Each row was made from one path, in order. Every step used is in the known rows, and no mark comes twice. Write each row's path.
In the rows, 128 means zero.
Known rows:
rito devi moto: 148 182 136 123 152 116 149 155 98 200 111 152 117 165 134 138 92 104
 156 107 101 118 123 143 148 150 156
moto devi rito nagu gimep panib pugigu: 93 170 133 126 190 114 122 125 118 179 106 129 149 150 139 128 98 135
 161 108 134 107 137 159 142 129 119
tepu duzamop nagu rito: 117 122 138 112 165 125 151 183 120 164 88 144 142 149 131 132 112 124
 162 105 111 102 140 169 102 163 147
gimep panib pugigu devi rito nagu: 130 145 140 120 189 136 116 131 98 198 119 132 158 153 141 130 117 132
 166 89 136 126 137 183 134 132 126
moto devi rito: 131 148 142 114 174 148 144 152 121 200 128 158 129 126 125 109 131 119
 162 80 111 107 120 132 135 144 127
gimep nagu: 130 141 140 120 169 103 123 145 114 199 78 166 107 140 129 107 102 103
 169 94 117 121 109 164 108 156 119
nuvaf duzamop nagu gimep panib pugigu devi: 126 150 149 113 178 131 145 133 106 187 70 126 175 162 162 169 92 121
 153 134 108 120 150 190 141 164 150
norel pugigu: 131 149 172 130 158 108 142 140 124 176 81 149 121 124 124 146 85 122
 169 77 108 126 113 178 127 173 141
norel pugigu devi: 162 150 187 128 155 138 153 136 117 186 94 147 139 130 133 145 94 122
 156 87 105 132 119 183 126 181 146
tepu duzamop nagu gimep panib pugigu devi: 126 155 160 113 174 133 137 136 108 174 67 123 179 159 162 168 86 133
 147 137 110 104 149 192 118 176 140
panib pugigu devi rito nagu gimep: 139 147 129 135 175 132 131 107 102 179 117 134 151 173 123 132 103 129
 166 108 127 124 142 183 114 131 136
duzamop tepu: 114 116 146 127 145 131 128 137 114 173 90 153 104 149 131 138 92 108
 151 114 90 142 105 178 135 161 135
panib pugigu devi rito nagu gimep tumatig: 154 139 131 152 157 121 123 122 88 182 85 139 142 168 109 136 126 120
 179 107 134 137 134 181 109 129 138
gimep nagu rito devi: 135 162 138 129 158 113 147 174 116 193 110 158 126 147 123 98 119 100
 161 109 118 107 129 131 112 146 130
panib pugigu devi rito nagu: 146 132 141 121 177 139 124 121 95 198 125 140 151 150 132 129 124 128
 163 84 131 126 138 184 127 133 141
gimep panib: 122 156 147 131 184 112 130 156 123 180 85 156 114 134 139 138 91 124
 175 108 109 133 107 159 136 158 117
moto devi: 130 149 164 127 177 128 149 154 121 186 104 158 105 116 139 120 107 117
 158 95 100 116 107 130 142 164 135
nuvaf duzamop: 133 131 134 124 175 113 143 146 119 194 81 152 117 136 142 144 106 103
 175 89 100 120 125 156 138 158 153
devi rito nagu duzamop tepu: 108 123 110 114 154 138 103 115 108 176 105 143 115 173 137 129 110 98
 142 94 99 135 131 172 147 144 136
norel pugigu devi moto: 164 172 171 111 148 138 156 141 108 205 101 142 133 155 129 144 85 123
 150 93 108 128 120 184 142 172 162
nagu gimep tumatig: 149 143 137 163 151 101 139 145 108 165 59 162 102 153 107 140 104 109
 189 120 110 142 106 159 106 148 132
nuvaf duzamop nagu gimep panib: 95 153 126 118 183 103 131 148 111 165 60 132 141 171 142 156 82 111 177
 116 104 118 138 168 135 151 131
tepu duzamop nuvaf: 117 132 156 124 163 114 111 163 115 174 65 151 130 128 164 137 104 104
 152 87 89 100 113 174 118 180 146
devi rito: 144 137 131 122 171 141 133 142 119 195 117 164 128 143 117 121 124 119
 174 84 114 123 121 161 119 143 128
devi moto: 147 161 136 116 161 116 145 149 109 200 99 157 103 158 126 131 89 117
 162 106 105 133 109 167 140 153 150
nuvaf duzamop tepu: 106 112 136 117 148 133 131 138 118 183 84 144 112 156 142 145 99 95 151
 104 88 128 119 175 147 156 148
panib pugigu devi moto: 169 164 157 110 158 142 155 136 105 217 102 149 138 153 146 145 93 126
 141 122 112 130 123 187 145 163 164

Write each row's path:
138 156 125 113 170 111 122 131 122 198 68 169 106 144 147 115 106 96
 148 105 101 122 119 154 128 175 127 => gimep nagu duzamop
122 131 133 121 146 135 125 124 122 173 83 157 105 154 146 142 96 99 133
 121 77 139 114 169 147 176 144 => nagu duzamop tepu
145 158 144 143 156 123 163 169 120 178 124 157 126 141 124 123 115 112
 163 115 107 118 128 129 124 149 143 => nagu rito devi
130 121 140 120 164 124 153 175 115 167 97 155 130 148 121 123 112 121
 169 107 110 132 127 172 115 150 144 => duzamop nagu rito
126 169 131 101 145 120 157 186 99 187 106 134 147 182 137 134 105 111
 148 109 107 90 148 151 125 153 165 => tepu duzamop nagu rito devi moto
145 154 140 114 167 138 124 113 109 188 112 139 143 157 135 136 116 113
 150 68 114 122 144 171 140 162 143 => norel pugigu devi rito nagu duzamop
112 146 133 113 176 125 96 141 105 185 101 149 128 136 163 108 130 90
 141 67 93 114 124 147 158 157 146 => moto devi rito nagu duzamop nuvaf
91 171 125 131 194 115 121 136 113 170 112 132 129 162 124 119 96 125
 175 95 126 113 129 141 137 125 108 => moto devi rito nagu gimep panib
104 161 124 134 189 106 116 120 116 176 97 133 151 164 132 137 92 137
 171 113 134 119 135 181 127 129 119 => devi rito nagu gimep panib pugigu
111 134 125 107 144 129 109 126 119 189 71 157 104 159 149 121 100 87
 131 118 89 129 116 170 136 173 130 => gimep nagu duzamop tepu
125 151 135 108 179 137 90 130 104 194 87 138 165 146 177 134 124 105
 134 93 105 124 135 185 157 162 146 => gimep panib pugigu devi rito nagu duzamop nuvaf
111 153 124 136 182 118 130 124 108 168 124 139 119 167 115 113 104 116
 174 88 121 111 132 143 124 122 127 => moto devi rito nagu gimep
127 162 123 102 149 117 162 183 96 199 108 136 144 182 135 135 110 98
 156 104 103 108 150 146 152 143 175 => nuvaf duzamop nagu rito devi moto
132 145 108 118 180 122 118 121 108 183 110 152 119 156 135 123 120 108
 162 79 111 126 135 157 138 145 135 => devi rito nagu duzamop
121 140 134 121 155 119 157 179 106 180 104 140 148 158 137 136 122 98
 164 101 101 107 151 138 134 147 161 => nuvaf duzamop nagu rito devi
149 163 140 124 172 158 140 125 120 197 109 143 172 158 135 136 113 135
 157 125 123 121 137 177 123 148 124 => nagu gimep panib pugigu devi rito
126 146 134 113 161 110 99 142 113 193 55 166 119 136 169 112 113 79 138
 94 88 121 110 167 134 181 137 => gimep nagu duzamop nuvaf
148 168 161 135 176 135 146 128 120 186 86 141 153 146 149 153 85 136
 153 144 113 130 127 180 131 167 132 => nagu gimep panib pugigu devi
133 161 153 136 185 121 132 119 104 178 90 128 148 156 147 150 83 136
 158 130 122 133 131 186 131 151 134 => rito nagu gimep panib pugigu devi
134 151 140 108 173 155 133 132 106 190 101 136 188 170 138 146 112 131
 157 122 121 121 148 190 121 148 129 => duzamop nagu gimep panib pugigu devi rito
149 179 134 124 146 124 165 175 111 198 126 150 122 168 122 121 104 111
 153 115 108 116 126 138 142 143 157 => nagu rito devi moto
98 131 122 109 158 148 111 123 109 180 116 138 115 161 142 119 118 97
 132 89 96 123 128 152 161 147 134 => moto devi rito nagu duzamop tepu
123 137 133 127 174 100 96 136 101 170 74 154 112 142 167 131 106 90 147
 81 88 133 115 171 147 167 153 => rito nagu duzamop nuvaf
137 142 140 123 162 118 112 143 117 178 67 166 118 132 166 134 109 90
 141 101 75 132 110 165 146 184 153 => nagu duzamop nuvaf
110 138 126 106 159 154 103 110 107 189 102 129 151 170 160 142 111 113
 126 113 106 135 140 188 160 154 135 => gimep panib pugigu devi rito nagu duzamop tepu
124 154 119 115 186 131 122 128 112 188 118 149 117 147 142 114 126 106
 152 74 110 116 133 135 154 143 135 => moto devi rito nagu duzamop
141 144 123 138 175 134 132 116 101 173 122 138 136 179 109 124 105 121
 173 98 123 128 137 171 109 129 130 => pugigu devi rito nagu gimep
